Known rows, with every step that occurs
fevi, kuzo: [-0.104,  2.836, -1.613, -0.495, -2.125,  2.352, -0.162,  1.914, -0.764,
 -1.864, -1.567, -0.696,  2.158, -1.035, -0.532, -1.078, -0.129,  0.337,
  3.260,  2.328, -0.522, -0.531,  3.317,  0.309,  2.078,  0.879,  0.558,
 -1.155,  0.967]
pasanik, zelaz, bobe, fevi, kuzo, nizut: [-3.726,  1.144, -6.492, -1.101, -3.417,  5.828,  1.898, -1.210, -1.677,
  0.705,  4.172, -0.093,  0.726, -1.319, -7.984, -5.970,  5.350, -2.584,
  2.676,  5.545,  4.851, -5.493,  8.037,  0.190, -6.136, -1.574, -1.197,
 -0.488,  6.714]
nizut, pasanik, kuzo, bobe: [-0.916,  3.497,  0.713,  4.411, -1.461,  2.717, -0.980, -0.478, -1.468,
 -1.017,  0.584, -2.693, -2.176, -1.054, -1.322, -4.223, -0.178, -4.300,
  2.201,  3.906,  2.100, -0.278, -0.987, -0.809, -1.479, -1.385, -1.024,
  1.287,  0.839]
kuzo, nizut, pasanik, fevi: [ 2.696,  2.992,  5.124,  1.143,  0.824,  0.011, -0.975, -0.073, -1.674,
 -0.018,  2.894,  0.096, -0.856,  1.683, -1.815,  0.056, -2.461, -2.998,
  2.114,  4.066,  4.441, -4.832, -2.525, -0.382, -2.200,  0.455,  2.523,
  0.851, -2.409]
zelaz, bobe, fevi, kuzo: [-1.798, -1.399, -5.571, -0.931, -3.445,  5.510,  2.369, -2.063, -1.007,
  0.107, -1.148, -1.090,  3.381, -2.988, -6.435, -4.604,  1.637, -0.945,
 -0.357,  2.362,  2.353, -2.641,  5.293,  0.592, -2.481,  1.611,  0.505,
 -0.110,  5.484]
fevi, kuzo, nizut, pasanik, zelaz: [-1.016,  5.740, -1.719,  1.124, -1.977,  2.372, -2.862,  3.869, -2.675,
 -1.234,  3.437, -0.439, -1.799,  0.254, -0.216, -3.014,  0.188, -1.498,
  6.903,  6.027,  3.797, -5.678,  2.704, -0.534, -2.515, -2.220, -1.763,
  0.393, -0.399]
pasanik, zelaz: [-3.172,  1.777, -1.900,  1.004,  0.841, -1.143, -1.179,  0.602, -0.635,
  0.206,  1.432, -2.103, -2.245, -0.549, -2.574, -1.218,  1.893, -0.957,
  1.744,  0.373, -0.788, -2.063,  0.045, -2.137, -3.771, -1.935, -2.679,
  0.556,  0.048]
pasanik, kuzo, bobe: [-1.790,  2.586, -0.748,  4.462, -2.104,  2.625,  1.054, -1.322, -0.507,
 -1.060,  1.123, -1.122, -1.373, -0.074, -2.063, -4.012,  2.843, -3.727,
  0.083,  3.882,  0.172,  2.294,  1.862, -0.433,  0.021, -0.948, -2.152,
 -0.332,  2.385]
bobe, fevi, kuzo: [-0.249,  1.277, -5.025, -1.577, -1.549,  3.978,  0.321,  1.155,  0.197,
  0.752, -3.184, -0.407,  2.479, -3.174, -2.438, -3.000, -0.110, -1.663,
  1.068,  2.531,  0.755, -1.859,  4.381,  0.915, -1.143,  3.765,  2.967,
  1.722,  4.507]
fevi, kuzo, nizut, pasanik: [ 2.222,  3.996,  0.535,  0.045, -2.159,  2.729, -1.441,  2.889, -2.124,
 -1.698,  2.048,  1.559,  0.487,  0.838,  1.826, -1.634, -0.959, -0.766,
  4.438,  5.497,  5.065, -3.759,  2.350,  1.591,  0.373, -1.163,  0.800,
 -0.022, -0.411]
fevi, kuzo, bobe, nizut, pasanik, zelaz: [ 0.317,  3.925, -4.549,  1.559, -3.786,  4.471, -2.857,  3.343, -4.001,
  1.340,  1.993, -1.586, -1.794, -1.396,  0.411, -5.017,  1.192, -4.695,
  4.807,  7.888,  0.426, -6.009,  4.261, -0.923, -2.787, -4.391, -2.581,
  1.610,  2.579]
fevi, kuzo, nizut, pasanik, bobe: [ 1.614,  2.223,  0.499,  3.615, -4.173,  3.711, -0.944,  2.364, -2.165,
 -0.658,  3.734,  0.203, -0.206,  0.020, -3.023, -2.547,  0.176,  1.256,
  6.727,  8.322,  5.859, -3.787,  1.833, -2.059, -1.487, -2.654,  0.043,
 -0.376,  0.354]
pasanik, fevi, kuzo, bobe: [ 1.628,  5.162,  0.878,  1.774, -3.839,  5.092,  0.206,  0.506, -1.324,
 -1.511, -1.070, -2.553,  1.977, -0.234, -1.791, -2.067, -0.334, -4.121,
  1.108,  5.502, -0.105, -0.966,  1.918, -0.027,  2.645,  1.322,  1.120,
 -1.511,  0.674]
nizut, pasanik: [ 1.170,  0.061,  1.577,  1.281,  0.560,  0.117, -1.959,  0.102, -0.896,
  0.373, -0.340, -1.111, -2.172, -1.224,  0.764, -0.224, -3.091,  0.027,
  1.942,  0.699,  2.085, -3.042, -3.221, -0.135, -0.982, -0.273,  0.703,
  2.003, -1.351]
nizut, pasanik, bobe, fevi: [-0.413, -3.392, -1.435,  3.437, -1.308,  2.329, -0.687, -1.837, -0.297,
  2.673, -0.567, -2.527, -1.817, -3.729, -6.176, -4.710, -2.064,  0.294,
  2.079,  2.974,  4.027, -4.031, -0.989, -3.171, -5.582, -0.485,  2.480,
  3.869,  3.143]
bobe, fevi, kuzo, nizut, pasanik, zelaz: [-1.129,  4.166, -4.788, -0.240, -1.803,  3.919, -1.494,  2.110, -2.123,
  0.881,  1.808, -0.962, -1.735, -2.017, -2.472, -4.412,  0.164, -3.651,
  5.741,  5.808,  4.886, -7.755,  3.563, -0.098, -5.601, -0.360,  0.893,
  2.464,  3.356]
zelaz, kuzo, nizut, pasanik: [ 3.434,  0.710,  0.661, -0.436,  0.670,  1.521,  1.839, -1.475, -0.617,
 -1.125,  5.044,  2.304, -3.674,  1.611, -1.649, -1.986,  1.165, -2.428,
 -0.133,  1.556,  4.315, -4.005,  2.955,  3.119, -1.964, -1.358,  0.222,
 -0.292, -0.082]

Rows
[ 0.192,  0.369, -3.965,  1.108, -3.974,  5.591,  1.791,  0.219,  0.285,
  1.217,  3.071,  1.251,  1.642, -0.955, -6.451, -4.372,  2.615, -0.642,
  2.792,  7.161,  4.962, -3.165,  5.934, -1.124, -2.801, -0.097,  2.764,
  0.656,  6.504] -> pasanik, bobe, fevi, kuzo, nizut
[-1.659,  1.249, -3.279,  4.081, -1.611,  4.459,  1.286, -2.224, -0.464,
  1.049, -0.849, -2.672, -2.574, -3.085, -3.324, -6.178, -0.561, -5.839,
  0.860,  3.796,  3.459, -1.582,  0.346, -0.001, -3.099,  0.838,  1.669,
  4.123,  5.061] -> nizut, pasanik, kuzo, bobe, fevi
[ 2.819,  5.775,  2.276,  3.408, -3.006,  5.492, -2.235,  0.371, -2.722,
 -1.141, -2.104, -3.298,  0.534, -1.766, -0.945, -2.174, -3.643, -4.545,
  3.163,  6.235,  1.198, -4.200, -0.804,  0.099,  1.342,  1.024,  0.952,
 -0.033, -0.771] -> nizut, pasanik, fevi, kuzo, bobe
[ 1.943,  1.580,  4.431,  2.354,  1.430, -1.333, -1.472, -0.202, -1.576,
  0.629, -1.196, -2.843, -0.869, -1.502, -2.877, -0.358, -3.962, -1.138,
  1.886,  1.289,  1.346, -3.937, -4.021, -2.153, -2.630,  1.443,  2.324,
  1.921, -3.319] -> nizut, pasanik, fevi
[-0.978, -0.861, -3.919,  0.589, -1.396,  6.069,  1.284, -2.218,  1.066,
  1.763, -1.254,  0.134, -1.421, -1.061,  0.082, -3.393, -0.171, -5.695,
 -3.038,  2.334,  1.906, -0.460,  1.881,  2.331, -0.467,  0.746,  1.266,
  1.917,  6.353] -> kuzo, bobe, fevi
[ 0.059, -2.432,  1.581,  4.677, -1.468,  0.658, -2.004, -0.696, -1.509,
  0.479,  1.472, -2.615, -2.608, -1.519, -3.717, -2.282, -2.042,  2.390,
  3.653,  3.487,  3.149, -3.101, -3.201, -3.747, -3.109, -2.563, -0.285,
  1.162, -1.180] -> nizut, pasanik, bobe
[ 3.012,  3.968, -0.323,  0.600, -3.902,  4.396,  1.104,  1.028, -2.927,
  0.763,  0.390,  0.331,  3.100, -0.396, -2.306, -3.273,  1.844, -4.845,
  0.584,  7.954, -2.014, -3.123,  5.320, -0.767,  0.489, -0.122,  1.876,
 -0.380,  3.651] -> pasanik, fevi, kuzo, bobe, nizut
[ 1.735, -2.631, -1.689,  1.751, -1.556,  4.004,  3.029, -3.734,  0.263,
  0.842,  5.032,  0.460, -3.555, -0.474, -8.655, -5.928,  2.687, -1.654,
  0.390,  3.289,  6.660, -5.620,  3.741, -0.017, -6.145, -1.085,  2.051,
  1.346,  5.040] -> zelaz, kuzo, nizut, pasanik, bobe, fevi
[ 2.607,  0.229,  0.678,  1.076, -3.657,  2.530,  0.586, -1.142, -5.693,
  1.420,  1.163, -2.085,  3.643, -2.122, -7.091, -3.679,  0.213, -0.655,
  2.934,  5.902,  0.191, -6.952,  2.349, -2.217, -3.663, -0.594,  0.982,
 -0.095,  1.544] -> zelaz, bobe, nizut, pasanik, fevi, kuzo
[ 3.745,  2.246, -2.373,  1.069, -4.408,  5.468, -1.575,  2.619, -2.923,
  1.065,  0.216,  0.555,  0.405, -1.151,  2.935, -4.396, -0.909, -3.730,
  2.967,  7.976,  0.626, -4.390,  3.601,  1.180,  0.907, -2.111,  0.035,
  1.557,  3.353] -> fevi, kuzo, bobe, nizut, pasanik
[ 1.227,  2.957, -4.133, -1.774, -2.365,  4.788,  1.795,  1.477,  0.238,
 -0.319,  0.474,  2.796,  2.276, -0.774, -1.227, -2.773,  1.652, -2.775,
  1.137,  4.880,  3.990, -2.737,  5.819,  2.217, -0.572,  1.822,  3.494,
  1.194,  6.028] -> bobe, fevi, kuzo, nizut
[-0.134,  0.867, -2.811,  1.849, -1.550,  2.933, -2.158,  0.654, -2.777,
  3.116,  3.893, -1.507, -4.581, -0.931,  1.050, -4.421,  0.267, -5.072,
  2.107,  5.395,  0.635, -5.550,  1.219, -1.151, -4.704, -4.991, -2.592,
  2.662,  3.095] -> kuzo, bobe, nizut, pasanik, zelaz
[-1.010,  1.739, -2.223, -0.603,  0.679,  0.376,  2.272, -1.247, -0.461,
 -0.786,  6.984,  1.119, -4.018,  2.215, -5.104, -2.513,  6.761, -2.957,
  0.166,  0.607,  1.996, -3.141,  6.100,  0.363, -4.690, -2.293, -3.150,
 -1.445,  1.090] -> pasanik, zelaz, kuzo, nizut
[-1.170, -0.903, -4.151,  1.743, -4.039,  4.217,  1.757, -0.449, -0.082,
  1.057, -1.569, -2.092,  1.683, -3.278, -7.848, -4.173,  0.990,  1.276,
  2.876,  4.977,  1.916, -2.213,  4.284, -2.708, -3.199,  1.453,  1.943,
  1.171,  5.262] -> pasanik, bobe, fevi, kuzo
[-0.497,  0.154, -5.706, -0.279, -1.841,  2.981,  2.528, -1.592, -1.488,
  1.395,  4.623, -0.172, -4.307,  1.050, -3.818, -5.712,  7.337, -5.595,
 -1.771,  2.873, -2.124, -3.162,  8.285, -0.146, -4.947, -3.683, -4.143,
  0.007,  4.357] -> pasanik, zelaz, kuzo, bobe, nizut
[ 2.647, -0.262, -1.588,  1.336, -2.026,  4.040, -1.441,  0.475, -2.931,
  2.767,  2.275,  0.366, -2.335, -0.636,  3.482, -3.273, -1.411, -4.582,
  0.085,  5.107,  1.165, -3.666,  0.203,  0.415, -0.746, -3.035, -0.714,
  2.180,  2.836] -> kuzo, bobe, nizut, pasanik
[-0.924,  1.337, -2.624,  2.148, -0.433,  3.625, -0.660, -2.491, -1.171,
 -0.864,  2.908, -3.507, -6.981, -1.098, -2.870, -5.088,  1.063, -5.254,
  1.076,  1.121,  1.459, -4.498,  2.485,  0.554, -3.811, -2.764, -4.277,
  0.229,  0.321] -> nizut, pasanik, zelaz, kuzo, bobe
[-1.937, -3.363, -2.764,  2.329, -2.183,  2.367,  1.931, -2.627,  0.871,
  2.478, -0.255, -1.708, -0.469, -2.843, -7.015, -3.041,  1.412,  0.797,
  0.378,  2.544,  1.918, -1.564,  0.589, -3.336, -4.804,  0.170,  1.639,
  1.932,  4.788] -> pasanik, bobe, fevi
[ 0.801, -1.079,  2.309,  3.974, -2.141,  1.138, -1.209, -0.161, -0.552,
  0.672,  5.563,  0.312, -3.231,  1.256, -2.499, -2.095, -0.209,  1.342,
  3.629,  5.818,  6.494, -3.560, -1.070, -2.987, -3.155, -3.872,  0.434,
  0.930,  0.038] -> kuzo, nizut, pasanik, bobe
[ 1.406,  0.303, -1.920,  0.280, -1.203,  4.934,  2.410, -2.614,  0.499,
 -1.572,  1.553, -0.456, -2.926,  0.337, -1.470, -3.656,  2.847, -4.564,
 -3.574,  0.587, -0.330,  0.467,  4.526,  2.644,  0.925, -0.799, -2.027,
 -1.555,  2.682] -> zelaz, kuzo, bobe
[-2.303,  1.426, -3.945,  2.805, -1.419,  4.448,  2.546, -2.637,  0.888,
  1.216, -0.674, -1.329, -1.159, -2.290, -5.121, -5.571,  2.367, -5.923,
 -1.846,  3.727,  1.502,  1.323,  3.540,  0.078, -2.514,  1.271,  0.940,
  2.471,  6.131] -> pasanik, kuzo, bobe, fevi
[ 1.786,  1.423,  2.014,  0.524,  0.272,  0.767, -1.708,  0.780, -0.955,
 -0.109,  3.830,  2.001, -2.431,  1.698,  2.392, -0.704, -1.310, -2.002,
  1.569,  3.209,  5.576, -3.373, -0.766,  1.199, -0.856, -1.438,  0.726,
  1.023, -0.766] -> kuzo, nizut, pasanik
[ 2.688,  4.218,  3.141,  1.941, -0.813,  1.131, -1.990,  1.843, -2.873,
 -1.177, -2.314, -3.356,  2.024, -2.204, -3.495, -0.640, -3.378, -0.806,
  5.110,  3.307,  0.741, -4.912, -0.824, -1.025, -0.857,  2.525,  2.448,
 -0.109, -2.651] -> nizut, pasanik, fevi, kuzo
[-4.152,  0.228, -6.114,  0.816, -2.595,  4.855, -0.068, -1.644, -2.681,
  1.336,  0.017, -4.347, -0.689, -5.005, -8.165, -5.926,  0.224, -1.979,
  4.071,  3.011,  3.471, -7.484,  3.569, -1.893, -7.186, -0.548, -1.479,
  1.719,  3.765] -> nizut, pasanik, zelaz, bobe, fevi, kuzo
[ 2.377, -1.621,  0.881,  3.232, -1.499,  2.014,  2.063, -2.298, -1.225,
 -1.079,  6.266, -0.350, -4.776,  1.527, -6.374, -3.847,  3.067,  0.527,
  1.261,  3.981,  5.810, -4.353,  2.919, -1.056, -4.298, -3.206, -0.265,
 -0.718,  0.935] -> zelaz, kuzo, nizut, pasanik, bobe
[ 5.082, -0.111,  0.574,  1.544, -0.220,  2.889,  1.889, -2.698, -3.410,
  1.217,  2.806, -1.381, -2.278, -0.311, -4.531, -4.544,  1.529, -6.291,
 -2.405,  3.956,  0.184, -5.389,  2.992,  0.923, -3.293, -1.052,  1.038,
  1.036,  1.694] -> zelaz, kuzo, bobe, nizut, pasanik, fevi
[-1.065, -2.412, -1.414,  3.585, -2.416, -0.068,  2.852, -2.115, -4.209,
  2.050,  4.490, -1.299,  0.555, -1.163, -7.749, -5.471,  4.296, -0.291,
  1.313,  4.207,  0.740, -3.354,  1.769, -2.848, -6.659, -2.464, -1.769,
  1.119,  2.102] -> zelaz, bobe, nizut, pasanik, kuzo
[ 4.627,  2.763,  4.077,  0.907,  1.517,  0.703,  2.352, -1.914, -1.624,
 -0.618,  4.385,  0.490, -2.393,  1.449, -5.213, -1.592,  1.015, -3.322,
 -0.407,  2.075,  4.135, -5.464,  1.706,  1.297, -3.324,  0.594,  1.998,
 -0.741, -2.116] -> zelaz, kuzo, nizut, pasanik, fevi
[ 0.347, -2.222, -0.399,  2.761, -1.877,  3.618,  0.645, -1.850, -0.475,
  2.330,  4.017,  0.548, -2.645, -1.195, -4.971, -4.068, -0.408, -0.913,
  1.933,  5.510,  7.405, -4.845,  0.428, -1.477, -5.425, -1.987,  2.866,
  3.473,  4.243] -> kuzo, nizut, pasanik, bobe, fevi
[-2.005,  2.474, -1.533,  1.548, -3.475,  4.041, -1.143,  0.358, -3.850,
 -1.092,  5.868, -1.230, -1.124, -0.448, -4.580, -4.099,  2.331, -1.210,
  5.798,  6.150,  5.508, -6.047,  3.823, -0.864, -4.609, -3.655, -4.118,
 -1.208,  1.210] -> fevi, kuzo, nizut, pasanik, zelaz, bobe
[ 3.730, -1.180, -2.280,  0.103, -0.950,  4.186,  1.518, -1.545, -2.509,
  1.210,  3.201,  0.453, -3.497, -0.038,  0.093, -5.306,  1.962, -5.413,
 -2.169,  3.377,  0.709, -3.765,  4.378,  2.489, -2.269, -2.005, -1.483,
  0.875,  3.484] -> zelaz, kuzo, bobe, nizut, pasanik
[-0.352,  1.338, -2.847,  2.700, -2.441,  2.401,  2.603, -0.277, -1.573,
  1.799,  2.576,  0.515,  0.145, -0.161, -2.577, -5.020,  4.966, -4.141,
 -0.389,  6.220, -1.468,  0.887,  4.333, -1.150, -1.903, -2.661, -0.419,
  0.873,  4.694] -> pasanik, kuzo, bobe, nizut
[-2.234,  0.282, -3.189,  0.247,  0.921, -0.099,  1.555, -1.827,  0.321,
 -0.977,  2.438, -2.523, -3.989, -0.220, -6.581, -2.761,  4.986, -1.072,
  0.506, -1.382, -1.512, -2.396,  4.375, -0.891, -4.546, -0.537, -3.490,
 -0.528,  0.053] -> pasanik, zelaz, kuzo
